What can hang from each mark:
H: N
K: M N R
M: K L S
N: H S
S: M R
R: K S

Every row comes from one small tree of marks. The marks that hang from a mark follow it in brackets, in alphabetical order. Every link used is in the known rows. Which tree was each row made from?
In the rows, zero is written as 128.
Known rows:
K{N R}: [153 129  82 110 128 116  67 180 124 101  98 135 191 137  76  79 161 144
 161 164 157]
R{K}: [106 128 168 145 158 117 134  86 121 106 124  83 123 142 143 104 144  72
 144 175 126]
N{H}: [160 131 169 153 114 133 145 135 140 112 116 110 111 127 134 167 147  95
 108 108 106]
S{M R}: [131 146 129 129 127 146  70  99 163 162 163 175 124 128 160 105 109 153
 110  97 129]
N{H S}: [137 103 157 147  91 140 177 155 133 140 130  89  85 131 118 224 160  96
  99  89  82]
S{R{K{M{L} N}}}: [ 97 130 116 173 147 133  85 111  88 140 147 134 130 126 127  88 120 118
 153 143 129]
H{N}: [163 128 139 107 109  91 111 114 152 115 113 107 102 120 126 154 143 106
 133 106 112]
M{K L S{R}}: [150 154 125 191 129  50 153  63  35 184 111 156 132 137 190  35  50  98
 124 139 100]
R{K{M{L}} S}: [ 85 141 170 128 189 152 182  97 115  69 125 113 135 126 123  93 117 113
 149 199 159]
K{M{S{R}}}: [134 108 108 126 156 111 108 109 122 151 129 136 141 127 160 120  95 123
 123  98 163]
S{M{K} R}: [140 146 126 144 119 129  98  85 147 171 159 172 126 140 195  84  99 128
 108 100 117]
R{S}: [152 152 156 125 155 137 179 107 137  92 115 149 137 129 116  98 120 103
 135 159 137]
H{N{S}}: [145 108 132 102  93  97 134 131 146 135 124  90  86 123 114 193 152 106
 127  94  96]
H{N{S{R}}}: [141 112 124 118  90 104 113 131 135 146 141 105  80 124 116 183 142 110
 121  82  88]
K{N{S} R}: [137 108  73 105 113 121  90 195 118 119 109 119 174 141  65 119 169 145
 156 150 141]
H{N{S{M{K L}}}}: [141 119 132  96  89  97 140 118 150 144 126 105  86 120 137 179 137 130
 122  97  94]
K{M N{H S} R}: [123  84  73  95 114 157  96 234 138 103 118 105 169 129  75 178 174 168
 135 113 164]
S{M{L} R{K}}: [ 87 156 150 149 146 144  76  80 126 151 163 158 113 122 154  83 102 158
 125 142 120]
S{R{K{M}}}: [101 118 136 161 156 135  87 100 111 136 159 124 120 135 147 101 121  99
 140 128 130]
M{L S{R}}: [136 154 130 170 143  76 109  82  58 174 115 162 127 121 140  65  64 131
 126 136 114]
S{M}: [142 139 143  98 134 133 109  98 186 139 127 147 134 126 158 124 129 145
 122 122 141]
H{N{S{M R{K}}}}: [119 124 134 102  95 121 109 124 153 138 151  98  79 124 132 183 140 127
 104  89  97]

Which tree is each row?
[150 148 106 150 132  88 153 127  70 114  89 158 176 135 115  30 115 130
 178 196 129] : M{K{N R{S}} L}
[110 173 152 143 161 150 183 116 107  61 113 109 145 133 107  78 134  92
 127 207 144] : R{K{N} S}
[143 155 105 149 109 132  95 103 138 168 151 176 139 136 182  79 104 137
 109 106 121] : S{M{K{N}} R}
[139 126  91  93 141 172 112 223 145  56 108 135 190 124  75 126 151 173
 126 143 190] : K{M N{H} R{S}}
[122  89  70 122 121 133 135 164 127 148 112 117 151 120 104 168 154 139
 162 112 155] : K{M N{S}}
[101 156 153 136 162 175 189 142 122  49 120 100 143 125 114 121 136 110
 113 181 159] : R{K{M N{H}} S}
[122 123  75  93 161 144  96 191 116  79  98 161 202 117  61  76 133 195
 182 178 196] : K{M{L} N R{S}}
[123  99  84 149 102 160 128 187 120 143 130 119 130 116 106 195 150 142
 123  82 132] : K{M N{H S{R}}}
[113 110 120 125 109 142 119 121 146 183 162 140 101 134 137 164 129 138
 115  89 103] : N{S{M R}}
[136 120 125  98  88 117 106 128 159 147 148 114  81 121 128 187 137 135
 105  76  96] : H{N{S{M R}}}
[113 123 151 151  87 162 137 148 134 167 159 131  75 120 129 205 131 152
  85  75  78] : N{H S{M{L} R}}
[150 165 154 111 145 143 191  95 162 101 123 161 141 135 157  88 108 121
 111 152 143] : R{S{M{K}}}
[136 168 160 108 153 149 166  99 154 102 119 173 136 118 124  94 106 153
 128 162 144] : R{S{M{L}}}
[105 131 126 174 137 147  92 128 103 128 152 121 125 130 135 114 128 108
 126 126 127] : S{R{K{M N{H}}}}
[128 109 120 123 162  95 125 100 109 148 104 135 144 115 145 114  93 142
 151 127 162] : K{M{L S}}
[129 115 159 122  89 159 167 154 167 143 140 101  86 128 135 227 154 131
  76  80  93] : N{H S{M}}
[136 143 137  77 158 141 102 146 157  83 120 159 169 136  97  74 128 165
 140 172 163] : K{R{S{M{L}}}}
[100 101 154 166 104 160 151 156 115 142 162  85  76 135 127 212 149 100
  90  86  84] : N{H S{R{K{M}}}}
[120 109 131 122 108 112 170 105 134 176 130 127 108 133 149 152 129 130
 137 119 101] : N{S{M{K L}}}
[ 89 111 132 143 135 148 152 147 117 105 125  67 125 129 124 166 161 103
 126 147 135] : R{K{M N{H S}}}
[157 149 133 170 134  41 183  60  53 168  87 137 139 137 187  48  64  92
 132 156 110] : M{K L S}
[118 105 117  82 180 138 102 157 135  84 116 155 178 126  87  87 124 177
 178 167 189] : K{M{L} R{S}}
[141 117 132  84  91 110 126 128 170 136 131 101  86 120 127 197 147 131
 112  87 103] : H{N{S{M}}}
